Each row comes from the steps of one walk. Every step used is in the known rows, and no mark comes twice. Write the walk behind each row, first mark first.
Known rows:
e d f r: [-1.63  0.13  4.24  1.89 -1.70 -0.85 -0.02 -3.74  1.09  1.12  0.17 -0.20
  0.97  0.19 -1.40 -1.17 -2.83 -2.59 -0.03 -1.14  1.69]
w q m: [ 2.09  2.79  2.66  1.06  2.10  0.57 -0.28 -4.49  3.57  0.34 -0.79  0.99
  2.57 -0.02  0.48  3.03  1.84  1.49 -1.83 -0.69 -0.19]
f d e: [-3.63 -2.21  3.30  1.14 -1.95 -0.51  1.79 -6.19  3.41  1.41  1.38  1.84
  0.52 -0.71  0.58 -3.75 -2.53  1.56  0.15 -2.47 -0.22]
q w: [ 2.48  0.77  5.07  0.44  2.13  0.34  0.59 -4.53  1.62  1.79  0.42  0.88
  2.32 -0.46 -1.47 -1.32  0.99  2.40 -0.81 -1.50 -0.51]
w q m d f: [ 0.34  3.72  2.98  1.08  2.54 -0.06  0.47 -4.08  2.99  0.27 -0.32  0.16
  2.06 -0.11 -0.36  3.96  0.00 -0.90 -1.82 -1.77 -1.51]
r f d m q w: [-1.64 -2.00  8.84  0.72 -0.69  1.25  1.18 -3.48  2.55  1.72  0.41  1.51
  1.22 -0.53 -1.75 -3.40 -1.42  0.73  0.66 -3.27  0.39]
d m: [ 1.82 -1.62  5.71  0.95 -4.05 -0.66  2.88 -4.20 -0.89  1.49 -0.84  0.69
 -1.90  0.90 -1.38 -1.53  0.42 -0.84 -0.77 -0.61 -1.11]
e d: [ 0.89 -0.87  2.06  1.42 -0.19 -1.26  0.54 -5.36  0.50  1.04  0.13  0.94
  0.62  0.83  0.52 -0.25 -1.90 -0.18 -1.38 -0.66 -0.62]
e d m q w: [ 2.04 -1.78  5.75  1.22  1.19  0.21  2.84 -3.46 -0.76 -0.01 -0.28 -0.18
  0.59  1.18 -1.93  0.16 -1.93  0.09 -1.54 -0.85 -1.18]
w q m d f b: [-0.25  3.54  2.55  0.87  2.11  0.13  0.28 -4.18  3.54  0.81 -0.70  0.02
  2.03  0.42  0.03  3.14 -0.20 -0.66 -2.02 -2.09 -0.99]
w q: [ 2.53  2.62  2.92  1.03  1.85  0.00  0.61 -4.99  1.10  1.30  0.25  0.69
  2.37  0.36 -1.18  0.27  1.07  2.46 -1.49 -0.97 -0.58]
b f d e: [-5.10  0.36  0.17  1.06 -1.92  0.62  1.94 -5.15  3.65  2.15  0.97  1.15
 -0.19 -0.92  0.38 -4.90 -1.20  2.84 -0.34 -2.82  1.66]
m d: [ 2.10  0.79  3.44  1.12  0.87 -1.39  2.43 -6.07  1.04  1.97  0.41  0.70
 -0.61  0.40  0.17  0.41 -1.57 -0.50 -1.14 -2.14 -2.76]
w q m d e: [ 0.73  3.17  1.39  1.07  3.95  0.04  0.99 -5.19  3.47 -0.15 -0.24  0.77
  1.76  0.36  0.08  3.19 -1.25  0.80 -2.33 -1.93 -1.32]
b m d: [ 2.64  0.93  2.31  1.65  3.07 -0.64  3.83 -5.95  1.45  1.87 -0.68  1.08
 -2.53  1.02  1.86  1.29 -1.16  1.26 -2.07 -3.07 -4.05]
r f b m: [ 0.19  0.09  4.25  0.83 -0.09  0.54 -0.25 -4.63  2.90  3.12 -1.21  2.08
 -0.82  1.33  1.57 -2.77 -0.66  1.86 -1.19 -3.12  0.60]
w q m d f r: [ 0.44  3.95  3.53  1.45  2.71  0.41  0.22 -3.93  3.82  0.42 -0.54 -0.14
  2.34 -0.29 -1.11  3.22 -0.58 -1.13 -0.99 -2.01  0.28]
e d f b m: [-2.24 -0.29  2.28  1.43 -0.95 -0.98  0.83 -3.93  0.61  1.55 -0.56  0.14
 -0.48  1.38  0.67 -0.58 -2.43 -1.23 -1.94 -1.82 -0.86]
m d f: [-0.40  1.62  4.80  1.22 -0.95 -1.71  2.12 -4.67  0.33  1.79  0.72  0.00
 -0.59 -0.05 -0.89  0.42 -1.81 -2.35 -0.83 -2.37 -2.82]
d f: [-0.73  1.00  6.05  1.17 -3.82 -1.03  0.44 -3.59  0.23  1.74  0.46  0.38
  0.37 -0.48 -0.89 -0.73  0.68 -1.11 -0.30 -0.82 -0.80]

Write each row's walk:
[-2.68 -0.26  3.86  0.84 -1.01  1.95  3.30 -3.26  2.64  1.91  0.31 -0.03
  0.25 -0.87 -1.39 -3.82  0.59  2.55 -0.14 -2.70  0.83] : b f d m q w
[ 0.52  1.59  4.16  2.03  1.95 -0.35  3.34 -4.64  1.83  1.94 -0.67  0.19
 -2.18  0.43  0.54  0.61 -1.95 -0.66 -0.97 -3.42 -2.20] : b m d f r
[-3.52  0.43  1.02  1.03 -2.53  0.63  1.53 -4.94  3.52  2.78  0.57  0.92
  0.11 -1.13  0.76 -4.13  0.63  2.26 -0.02 -2.49  1.26] : b f d
[ 0.22  0.58  3.82  0.84  1.10  0.15  0.52 -5.02  2.69  3.12 -1.04  1.77
 -1.35  1.43  1.38 -2.09 -1.97  0.90 -1.42 -3.99 -0.49] : r f b m d
[ 2.03 -2.19  5.20  1.57 -0.67 -0.36  2.89 -3.85 -0.96  0.10 -0.39 -0.05
 -0.50  1.46 -0.96  0.32 -1.86 -0.37 -1.44 -0.35 -1.20] : e d m q
[ 1.85  0.76  3.15  1.15  0.75 -0.57  1.06 -5.36  4.04  0.82 -0.83  1.11
 -0.21 -0.17  2.21  3.67 -0.06 -1.27 -1.38 -1.52 -1.97] : q m d
[-0.69  1.31  7.06  1.69 -3.63 -0.21  0.12 -3.35  1.88  2.03  0.12 -0.15
  0.90 -0.76 -1.89 -1.98 -0.21 -1.71  1.03 -1.15  2.16] : d f r
[-0.48 -3.02  7.96  0.92 -1.13  1.05  3.65 -4.09  2.13  1.17  0.49  0.47
  0.87 -0.56 -1.42 -2.39 -0.39  1.08  0.42 -2.17 -1.20] : f d m q w
[-2.91 -2.24  6.75  0.82 -3.64 -0.01  0.64 -4.37  2.14  2.25  0.08  1.97
 -0.42 -0.24 -0.87 -4.13 -1.80 -1.02  0.67 -3.02  0.44] : r f d m
[ 1.90  3.25  2.04  1.06  3.70  0.07  0.69 -5.01  3.50  0.38 -0.54  0.61
  1.96  0.15  0.27  3.90  0.18  0.35 -2.03 -1.67 -1.59] : w q m d
[ 0.40 -2.18  3.10  1.30 -2.28 -1.29  2.15 -4.41 -1.30  0.68 -0.59  0.40
 -1.23  1.53 -0.85 -0.74 -2.35 -2.02 -1.51 -0.71 -1.04] : e d m
[-0.45 -3.33  7.48  1.26 -2.96  0.51  3.78 -4.45  1.92  1.26  0.25  0.62
 -0.12 -0.30 -0.42 -2.15 -0.34  0.57  0.50 -1.70 -1.27] : f d m q
[-4.07 -1.42  5.00  0.93 -1.76 -0.04 -0.28 -5.27  3.64  1.97  1.07  2.59
  0.67 -0.57  0.02 -4.58 -3.14  0.95  0.42 -3.38  1.09] : r f d e
[-0.13  1.45  5.09  1.52 -0.46 -0.28  0.63 -4.13  4.58  0.82 -0.83  0.30
  0.17 -0.67  0.77  2.93 -0.75 -3.08 -0.28 -1.88 -0.06] : q m d f r
[ 0.41  1.50  3.51  1.71  1.75 -0.86  3.56 -4.76  0.87  1.74 -0.45  0.53
 -2.48  0.62  1.11  1.31 -1.40 -0.23 -1.86 -3.15 -3.96] : b m d f
[-0.19  0.71  6.13  1.31 -1.40  0.50  1.84 -3.09  1.55  2.07 -0.67 -0.03
 -0.26  0.78  0.72 -0.38  0.68  1.23 -1.26 -1.75 -0.99] : d f b m q
[ 5.10  0.51  7.99  0.93  3.71  1.59  1.87 -3.81  1.95  0.86  0.62  0.26
  3.18 -0.37 -1.02  0.49  1.79  4.47 -0.75 -0.83 -0.86] : m q w
